Each row was made from one path, in order. Every step used is in the known rows, and no mark comes twice. Write each row's path.
Known rows:
loma/nanif: [-32   1  19  -1  10  40 -21  16  15 -15   4   0  18 -22  30 -10 -26 -42
  30  -7 -38  -1  -4  -4   0  -3  19  41 -14 -17  -8 -39   1  -8  -7  24
  -6  50  29 -13 -12   8 -41  -3   2  -5 -20  49  23 -29  -7  -8  -1 -25]
lipeki/firek/nanif: [  4  -3  17  -2 -11  66 -11  18 -26  -8 -11   4  23 -25  55 -10 -14 -42
  13  -6  -7 -34   2  -3 -10  -2  53  32   5 -13 -21 -24  12 -19  22  23
  11  25  25 -13 -49   2 -21   4   0  -5 -18  34  29 -30 -18 -28 -11 -16]
firek/lipeki/rimiga: [-10   6  27  -5  -5  67 -18   4  19  -4 -48  19  -4  -7  25   9 -11 -42
  20 -28 -18  -5   0  18  -3   2  11  62  -9 -20 -34 -16  62 -30  -7  56
  28  20  40  -3 -49  17   2  -1  19 -42 -12  40  12 -32 -27 -22  14  18]
nanif/loma/zoto/firek/lipeki/rimiga: [ 19  -1 -20   4 -19  79   8  -9   7  -8 -56  13   6 -16  21   0 -27 -66
  26 -16 -27  -1 -12  33  -6  16  59  70 -22 -16 -10 -18  59 -32  12  73
  29  16  15 -26 -75  -1   1  -5  11 -51   2  23  12 -52 -67 -64  24  38]
tulipud/zaren/rimiga/bozib: [ -5   8  44  20  18  59 -33  21  26  -2 -32  27  31  41   2  -4 -32 -89
  -5 -17 -21  -5  21  -5 -21   1  20  -5 -11 -11 -28 -15  31 -29  -5  19
 -12  26  39  29 -14 -16 -19   5  10   3 -20  39 -14 -21 -54 -37 -33   8]
zoto/firek/boro: [ 27 -21 -13   9  -3  55   3 -18   3 -15   0  25 -23  -5  46 -19 -28 -40
  28 -11 -15 -24  -9   3 -15  36  37  28 -19  -5 -12 -14  23 -16  -1   3
  23  27  34 -17 -28  12 -38   7 -12 -23 -23  22  19 -60 -34 -11   8  21]
tulipud/bozib/firek/nanif: [-11 -15  37  10 -18  56 -12  17 -10  -9 -14  27  29 -23  24  -5 -38 -51
   8 -13  -9 -31  17   3  18  15  47  34 -11   1  -2 -23  24 -48  31  24
 -21  34  29 -22  -8  25 -24  11  -9   4 -28  49  34 -37  -5 -30 -36 -28]
bozib/firek/boro: [ 21 -32 -13  16  -7  35  -3 -27   7  -8  -6  30 -34 -26  20   5 -21 -44
  26  -4 -12 -33   0   2   2  23  45  25 -17 -19  -5   2  38 -26 -12  -1
   1  34  34 -16 -10  28 -46  11  -3 -28 -32  22  27 -74 -19   7   2   5]
nomurud/rimiga/bozib/tulipud: [-24  32  13   4  35  43 -46  11   5 -17 -73  49  21  19  36  12 -28 -24
  22 -26 -30 -18  30   8  -2  27  49   5 -26  24 -27  -5  26 -26 -15  -1
 -10  38  49  62 -25 -16 -23   5   4  25 -19  36  18 -13 -18 -23  -6  -1]
bozib/firek: [ -1 -15  18  12  -1  39 -11  -8  12  -5  -5  30  -2 -28  19  10 -12 -37
  32   3 -14 -14  15  -8  11  10  43  25 -20   0  -1  -3  30 -25  -9  28
  -7  37  18 -10 -21  12 -37   6  -4 -15 -17  39  23 -58 -11 -16  -6   1]
nomurud/rimiga/bozib/firek/nanif/dupup: [ 19  14  -4  24   3  29 -24   5   2 -27 -71  27  44 -13  46  45 -24 -44
  10  -9  -4 -48  24  25  -5  11  35  27  15  17 -16 -23  14 -23  20   8
 -42  21  33  20 -19  22 -21  13  10   3 -40  39  10 -15  16 -56 -25 -28]
lipeki/rimiga/bozib/firek/nanif: [  6   4  39  -4  -7  45 -32  24 -15 -34 -46  25  41 -28  30  20 -39 -50
  20 -13  11 -32  32  26  -4   5  42  42   6 -15 -19 -31  56 -48  26  26
 -35  38  20   0 -41  19 -14   2  27 -33 -52  41  28 -35 -13 -41 -27 -27]
zoto/firek: [  4  -5  19   4   2  55  -6   4  10 -11   0  23  10  -8  43 -12 -20 -30
  36  -5 -17  -1   3 -11  -4  26  32  31 -23  12  -5 -15  13 -18   8  30
  11  32  19 -12 -39  -8 -29   7 -13  -7  -8  34  12 -48 -28 -33  -2  17]
lipeki/firek/bozib/tulipud/zaren/rimiga/nomurud: [ -5   4  70   1  20  97 -28  -5  12  14 -78  14  -4 -11  19 -49 -26 -86
 -19  -5 -20 -54  32  -8 -25   4  74 -15 -32  13 -42 -15   3 -23  -5  13
  10  13  69  42 -31 -25 -16  -8 -17  25 -38  54  28 -46 -57 -50 -69  22]
dupup/nanif/loma/zoto/firek: [ 14 -10 -13  13  -1  80  -7   0  -3 -14 -16 -10   5 -12  42  -1 -49 -25
  14  -9 -20   4  -9  -7  -1  12  49  25 -25 -16  27 -17  -6  -5   9  46
  -3  13   7 -25 -54  -5 -51  -1 -11 -26 -13  13  27 -44 -36 -80  17   5]
nomurud/rimiga/bozib: [ -6  29   9  23  20  33 -39  11   6 -19 -40  42  34  29  44  13 -22 -34
  20 -25 -21  -4  18   5   0  33  30   6  -4   2 -26 -12  32 -24 -12  24
  -5  28  34  45 -22  -9 -15  -1  13   7 -25  36  -4  -8 -29 -30   0  -9]
zoto/firek/lipeki: [  7 -10  15  20  -4  66   7  -3  25  12 -22  20  -3  -6  46  -6 -28 -40
  44 -22 -31 -12  -4   1  -3  26  22  59 -26   3 -19  -9  18 -22   3  47
  29  35  28 -23 -53  11 -14  12 -13 -19  -6  37   5 -58 -40 -31  -4  32]
loma/zoto/firek: [  7  -7 -15   8 -17  65  -1  -2   3 -13  -5  16   1  -3  45 -26 -41 -49
  39   7 -21   6 -10 -10   2  29  41  39 -27  -2  -2 -23  18  -4   9  44
   5  24  23  -8 -38   5 -31  -1 -14 -33  -1  33  15 -55 -64 -42   1   0]
bozib/tulipud: [-28  -2  21 -11  21  60 -28   4  15 -10 -33  31 -13  -6  23  -3 -11 -23
  25  -4 -24 -16  11  -7   1   3  38  24 -35  18 -12  -2  21 -18 -14   5
   4  33  44  23 -20  -7 -35  11  -8   8  -6  33  43 -34  -6 -12   1   1]
zaren/tulipud/bozib: [-35 -18  37   7  -6  52 -40  24   2   4 -18  25   4  24  10 -10 -18 -45
   6 -24 -25   5  25   8   4  29  43   4 -21  -6 -14  -1  23 -52   4   4
  -7  21  32  18  15   2 -19   7 -16  30  -4  33  19 -14 -17 -30 -31 -12]
zoto/firek/bozib: [  6 -18  27  16   1  74  -6  14   8  -1  -6  20   4  -1  52 -15 -26 -43
  39 -18  -2 -22  14  -9  -7  42  34  30 -27   6 -21  -9  19 -22  -9  23
  12  32  13  -8 -38   0 -19  11 -15 -15 -16  36   1 -51 -45 -46 -46  16]
lipeki/rimiga/bozib/tulipud: [-22  18  39 -19  20  50 -52  31  -3 -28 -58  33  17  11  17  12 -24 -32
  14 -27 -13 -19  40  16 -15  16  47  28 -17  16 -19 -13  59 -33  -2  -1
 -17  33  41  46 -38 -18 -17  -4  15  -2 -21  42  36 -24 -25 -34  -4 -10]
tulipud/bozib/firek/lipeki/rimiga: [ -2 -10  47   2 -21  62 -10   2   3   3 -50  28  11 -19   1   5 -28 -52
  14 -38 -22 -28  26  19   8  20  46  61 -10  -4 -15  -7  75 -60  18  44
  -2  28  39  -7 -38  30   2   2  -3 -26 -17  57  22 -59 -34 -27 -16  11]
nomurud/rimiga/bozib/firek/zoto: [  5  18 -11  37   8  31 -25 -15   8 -12 -59  55  17  -4  48   8 -28 -49
  39  -2 -19 -25  34   8  11  48  70  22  -1  11 -23  -4  46 -28  -4  29
 -14  38  14  23 -18  -1 -11  -6  -4 -15 -20  32  15 -38 -52 -27 -18  17]
rimiga/bozib/firek: [  6  -8  24  28   2  26 -22   8   3 -11  -7  33  22  -5  26  23 -32 -43
  38 -11  -8 -19  38  -6   9  29  40  20 -13   4   0   1  37 -41  -2   9
 -35  44   9  16 -22  -3 -30   6   2   2 -26  49  11 -54 -31 -30 -22 -12]
nomurud/rimiga/bozib/firek/boro: [ 31   2 -20  32   8  19 -22 -21  -1 -17 -44  47  -3  -3  36  20 -34 -44
  24 -25 -15 -38  14  17  -5  45  56   6  -3 -17 -20  -2  48 -32 -14  -6
 -14  36  40  27 -16  16 -35   7   7  -8 -47  26   5 -53 -27  -5  -6   3]
loma/zoto/firek/lipeki/rimiga/bozib/tulipud/zaren: [   5    0   13   -7   -1  102  -27    6    1   -1  -87   18   10   21
    9  -14  -77  -89   30  -22  -34  -20    7   17  -16   19   57   65
  -31   11  -33  -19   49  -46   18   47   -1   28   52   31  -66  -10
   17    8   -7  -37   -5   42    9  -77 -112  -72  -30   22]
rimiga/bozib: [ -7   7  16  21   5  37 -30  24   5 -14  -3  29  23  25  37  17 -27 -45
  24 -24 -10  -1  26  -5   1  25  21  17  -6  -4  -7  -9  35 -27  -7  11
 -18  31  20  28 -16 -16 -21   1  11   5 -23  47   2 -24 -38 -29 -12 -20]
dupup/nanif/loma/zoto/firek/lipeki: [ 15 -16 -17  23  -9  92  13  -5  11   6 -38 -13  -7 -11  44   7 -54 -35
  22 -23 -30  -4 -17   1   3  16  39  58 -25 -27  14 -12  -1  -9   7  69
  15  14  16 -39 -68  12 -32   7  -9 -37 -10  15  20 -55 -49 -73  14  25]
nanif/loma/zoto/firek/lipeki: [ 15 -10 -34  31 -22  75  23 -18  18   6 -32  10  -4  -7  35  -1 -35 -67
  36 -12 -35  -2 -18  13  10  24  55  63 -30  -9   1  -9  28 -26  -1  60
  26  18  12 -32 -55  -4 -12   5  -7 -30   8  31   9 -56 -68 -58  12  36]

Write each row's path:
[-16  -3   4   2   9  33 -21  19  24 -20 -12 -14  16 -11  29  16  -9 -39
  14  -2 -30 -14  -3   2 -14 -10   5  47   3   8   3 -41 -10   7   3   7
 -19  29  30 -10  -4  14 -45   1  -2   4 -15  51  18 -20  16 -32   6 -31] | loma/nanif/dupup
[-28   1  47 -13  37  79 -30   8  38   2 -62  32  -4   5 -12 -20 -15 -65
  -7  -3 -42 -19   8  -7 -20 -18  37  -3 -47  10 -29 -13  10 -22  -8  15
   8  24  63  23 -20  -6 -37  11  -9   4  -9  28  27 -33 -22 -22 -25  32] | bozib/tulipud/zaren/rimiga
[ -8 -18  33  13 -12  43 -12   8  -2  -2  -3  34  18  -9  11  -3 -26 -43
  18 -14 -21 -16  28  -7  18  28  53  17 -17  13   6   3  36 -49  14  14
 -22  31  27  -2  -7  10 -28   1 -18  11 -10  56  21 -52 -22 -28 -21  -9] | tulipud/bozib/firek
[  0 -46  11  14 -17  37 -23 -15  -6   8 -21  32 -33  -3   2  -5 -27 -50
  12 -20 -21 -32  23  20   3  47  69   4 -18 -21 -10   8  37 -59  -3 -23
 -15  32  35   1  19  28 -35  16 -21  15 -28  19  35 -60 -15  -4 -35   4] | zaren/tulipud/bozib/firek/boro
[-11  -9  29  -4  10  81 -21  14 -11  10 -42  14  -8 -12  40 -12 -12 -35
  19 -15 -13 -58  33 -12 -22  26  74  12 -27  13 -26   9  21 -19 -14  -9
  13  31  33  27 -48 -14 -21  11 -23  15  -7  39  38 -54 -45 -33 -52   4] | lipeki/firek/bozib/tulipud
[-20 -32  39  23 -14  53 -16  -3  14  30 -45  29 -12  -8   0   6 -29 -52
  27 -30 -38 -22  28  22  17  36  53  36 -26 -11 -19  11  34 -66   1  24
  -7  33  27  -2  -6  26 -12  23 -21  18 -11  35  20 -58 -19 -23 -49  19] | zaren/tulipud/bozib/firek/lipeki
[ -8 -12  58  -4  32 108 -18   8  34  10 -72  26   1   4  10 -33 -33 -70
   4 -13 -25 -46  20  -8 -33  15  51   3 -56  22 -43 -10   4 -29  -6  12
  13  33  49  14 -43 -10 -28  22 -26   2 -16  25  12 -54 -49 -52 -77  50] | zoto/firek/bozib/tulipud/zaren/rimiga
[-23 -28  42   9 -11  39 -33   7  -1   8 -24  33   5  -6  -1  -1 -25 -42
  17 -13 -26 -14  36  12  10  32  64   5 -24  -1  -7   7  26 -58   8   3
 -25  35  22   6  10  15 -29  13 -22  28 -16  34  30 -50 -11 -27 -43  -3] | zaren/tulipud/bozib/firek
[ -4 -21  38  -8  18 100 -28  14 -11  18 -43  12  -4   8  17 -18 -29 -68
   7 -10 -18 -56  27 -25 -22   9  82   6 -25  23 -35   6  15 -40  -7   7
  12  29  40  32 -41 -22  -7  12 -23  10  -3  44  19 -68 -71 -48 -63  17] | lipeki/firek/bozib/tulipud/zaren
[-29  21  45  10  30  51 -33  23  25  -9 -59  36  11  13  15   6 -20 -41
  11 -26 -30 -26  40   5 -22  21  35  -2 -36   8 -20  -9  26 -16  -9 -14
 -16  32  49  44 -24 -14 -40   6   1  18 -25  30  27 -13 -18 -17 -27   3] | zaren/rimiga/bozib/tulipud
[ -1 -12 -23  12   5  93   0  -1   6  -6 -50  17  -8  -7  30 -12 -36 -58
  28  -1 -19 -32  14   2  -4  35  88  32 -51  15  -5  -2  19 -24 -15  18
   6  30  12   0 -46 -19 -24  11 -21  -9   0  26  33 -61 -61 -66 -35  21] | nanif/loma/zoto/firek/bozib/tulipud
[ 16   3 -10  11 -16  54 -22  13 -21 -33 -56  18  40 -25  21  29 -43 -73
  17  -3   5 -24  21  40   7   3  78  46   2 -26   1 -29  67 -51  22  37
 -39  30   4  -9 -50   3 -11  -6  32 -40 -34  33  31 -38 -40 -68  -9 -24] | lipeki/rimiga/bozib/firek/nanif/loma/zoto
[-18 -22  55  -2 -20  56 -31   3   9  13 -69  27  -3 -15  -9   7 -23 -50
  16 -35 -31 -22  34  39   6  28  55  43 -14 -20 -28   0  65 -71  13  30
  -5  29  30   2 -20  31  -3  11  -6  -7 -17  36  24 -49 -19 -31 -35  18] | zaren/tulipud/bozib/firek/lipeki/rimiga
[  0 -15  -5  21  -8  48 -10 -16  18  -2 -17  34 -15 -29  34  -6 -13 -47
  37  12 -17 -18  18 -10  14  22  62  38 -14  10  -9  -5  43 -18  -3  33
   3  32   5 -17 -11   8 -19  -1 -18 -32 -11  34  36 -61 -38 -13  -9  22] | bozib/firek/zoto
[ 14  -6 -32  16 -11  61   5  -9   4 -18  -7  15   7  -7  30  -8 -29 -58
  31   8 -22   7  -7   5   5  22  65  34 -26   0  14 -12  20 -18   1  38
   8  20   5 -22 -42 -20 -33  -5  -5 -19   7  25  17 -48 -59 -61  20  15] | nanif/loma/zoto/firek
[-16  22  19   5  45  63 -54   7  10 -10 -74  45  24  34  10   0 -45 -58
  11 -16 -32 -17  17   0  -7   6  50  -2 -27  25 -34  -5  20 -46  -8  15
 -11  36  54  64 -19 -26  -8   8  -1  24 -16  41   4 -28 -44 -38 -18  11] | nomurud/rimiga/bozib/tulipud/zaren
[  16   -4    2   31   -2   69  -10    7    9   -9  -59   19   38   -6
   -8    9  -56 -114   -1    5  -16  -33    9   20   -3  -11   69   13
  -12  -29   -7  -27   28  -51   20   35  -34   27   20  -13  -27   -6
  -23    7   18  -20  -36   27   11  -42  -56  -68  -41    1] | tulipud/zaren/rimiga/bozib/firek/nanif/loma/zoto
[ -3 -17  -1   9  14 112  -9  10   3  -4 -55  -3 -13 -11  44  -3 -55 -25
  15 -14 -15 -36  11  -7  -8  22  70  28 -48   2  12  -8 -12 -11  -4  25
  -6  22  19   0 -55  -3 -43  14 -22 -13 -15  12  47 -54 -41 -84 -36  14] | dupup/nanif/loma/zoto/firek/bozib/tulipud
[ 13 -14 -23  31 -12  83   9   0   3  -6 -20  11   5   5  40  -7 -33 -68
  29  -5 -10 -17   5   4  -3  35  70  34 -30  -6  -3  -9  24 -27  -9  36
   7  23  -2 -16 -42 -13 -15   1  -5 -22  -5  27   7 -51 -72 -75 -30  17] | nanif/loma/zoto/firek/bozib
[  6 -10  18  42  -6  39  -1  -4  20  10 -31  29   9  -3  29  30 -40 -52
  45 -29 -23 -28  31   4  11  31  32  50 -12  -7 -14   2  46 -43  -9  33
 -16  42  16   3 -32  10 -12  14   2 -10 -25  48   5 -62 -44 -25 -25   6] | rimiga/bozib/firek/lipeki
[-13 -13  29   4  16  84 -12  11  10  -1 -41  25  -6  -9  42 -17 -28 -33
  33 -17 -13 -42  27  -9 -14  33  55  24 -46  27 -27   0   9 -24 -13   3
   9  39  30   9 -43  -8 -24  17 -26   3 -14  33  31 -56 -33 -38 -53  21] | zoto/firek/bozib/tulipud
[ 11  -1  44  10  -9  49 -12 -31  17 -10 -60  21  -9 -51  26  -6 -24 -54
  20 -11  -9 -16  12  26  19   6  31  58 -12  -9 -17 -17  56 -38   4  66
   5  21  49  -8 -37  16  -1 -15  17 -32 -48  61  27 -55 -21 -31   5  13] | bozib/firek/lipeki/rimiga/nomurud
[ 20  -4   0  -1  -9  96  -2   3   5  -9 -63 -11   0 -20  36   8 -47 -34
  12 -30 -24  -6 -14  20 -11   6  45  63 -17 -32   5 -23  30 -20  18  78
  15   8  20 -33 -86  16 -22  -5   6 -57 -12  14  25 -49 -49 -87  24  28] | dupup/nanif/loma/zoto/firek/lipeki/rimiga
[ -8 -28  36  -2  24 106 -19   6  16   6 -43  25  -3   7  23 -27 -46 -65
  21  -9 -17 -38  15 -19 -16  17  57  20 -50  33 -34  -2   5 -42  -5  18
   9  41  38  16 -40 -15 -12  19 -31   0  -6  39  15 -67 -58 -59 -63  34] | zoto/firek/bozib/tulipud/zaren
[ -9  -8  59  -9  21 103 -21  13  11  23 -72  15   1   1   7 -26 -16 -74
  -6 -10 -28 -64  33 -15 -42   4  74  -9 -32   6 -47  -3  15 -28  -7  -1
  19  24  53  31 -47 -16 -23   8 -21  13  -9  33  21 -50 -61 -38 -75  34] | lipeki/firek/bozib/tulipud/zaren/rimiga
[ 12  -8  -2  11   1  68   4  11  -7 -24 -17  15  28 -23  42   0 -21 -43
  16  -9  -8 -16  -6  17   0   2  52  37 -15   2  -3 -26   8 -37  23  33
   9  30   2 -45 -47 -11 -24  12   6  -5 -17  19  24 -28   3 -53   4  17] | zoto/firek/nanif/loma
[  1 -29 -14   9  11 115  -3  -4   8   2 -53  16  -4   9  11 -18 -50 -90
  19   2 -24 -31   3  -3  -6  11  88  25 -52  22 -15  -1  16 -46  -9  27
   7  26  22   5 -40 -28  -7  13 -22  -8   6  31  14 -77 -90 -81 -46  36] | nanif/loma/zoto/firek/bozib/tulipud/zaren
[  8  -9 -19  24 -26  76  13 -12  17   9 -24   6 -15  -5  49 -20 -46 -58
  48  -8 -33  -3 -15   1   3  32  27  69 -26 -14 -15 -19  23  -8   2  61
  23  22  33 -20 -50  16 -14   8 -17 -42  -1  34  11 -65 -78 -42  -8  16] | loma/zoto/firek/lipeki
[ 10  -4  52  22  15  47 -22   8  28   3 -40  34  29   8 -11   5 -35 -85
   9  -7 -22 -27  31  -5 -12   3  39  -6 -20  -5 -21  -6  31 -41   2  20
 -31  35  26  17 -21  -7 -32  10   3   0 -30  38  -5 -52 -49 -38 -45  17] | tulipud/zaren/rimiga/bozib/firek
[ 10  -9  50  38   8  60  -9  -1  42  25 -58  29  16   7  -6  14 -43 -94
  15 -27 -36 -35  24   6 -11  11  30  22 -17 -15 -29  -3  40 -49  -3  36
 -11  35  35   7 -33  11 -15  15   5 -16 -29  42 -14 -62 -60 -36 -51  32] | tulipud/zaren/rimiga/bozib/firek/lipeki
[ -3  14  32  11  -4  51 -32  20   9  -9 -48  21  17  17  30  22 -25 -51
  25 -47 -14 -13  22  25  -8  21  12  58   3 -19 -32 -15  73 -41  -2  40
   2  25  32  21 -49   2   8   0  26 -29 -21  48  -3 -27 -46 -36  -2   1] | firek/lipeki/rimiga/bozib
[  8   4  35   1  -1  34 -31  14  -7 -22 -32  35  32 -14  15  23 -26 -47
  30 -12  -1 -20  42  13  -5  19  45  28   0  -5 -10 -10  67 -44   8  21
 -31  37  16  20 -38   0 -19  -4  16 -21 -33  46  12 -47 -28 -40  -9  -5] | lipeki/rimiga/bozib/firek
[-24  -2  68  11  29  92 -31  -8  38   0 -77  21 -10   2  10 -41 -26 -86
 -19  -6 -13 -33  21   0 -11  -3  37  -4 -45   6 -41 -18   1 -25 -19  24
   3  16  77  36  -4 -14 -16   0  -5  16 -47  50  24 -31 -35 -40 -62  17] | firek/bozib/tulipud/zaren/rimiga/nomurud
[ -9  -2 -37  14 -14  72  -6   6  -3 -19 -23   5  13 -14  36   1 -25 -62
  11   2  -8  -3 -19  16  13  -8  51  44  -5 -30   2 -28  21 -25   5  42
   0  16  18 -26 -24   3 -17   4  18 -27 -14  26  33 -19 -25 -43  10 -21] | firek/nanif/loma/zoto
[  8   2  15  11  -7  40 -32   5  -1 -25 -45  38  18 -13  33   9 -27 -58
  34  -7  -4 -24  48  15  -2  39  65  40   5   4 -18 -12  83 -34  11  27
 -19  35   2  12 -32   0  -2 -12   6 -44 -21  39  24 -51 -55 -33 -14  11] | lipeki/rimiga/bozib/firek/zoto
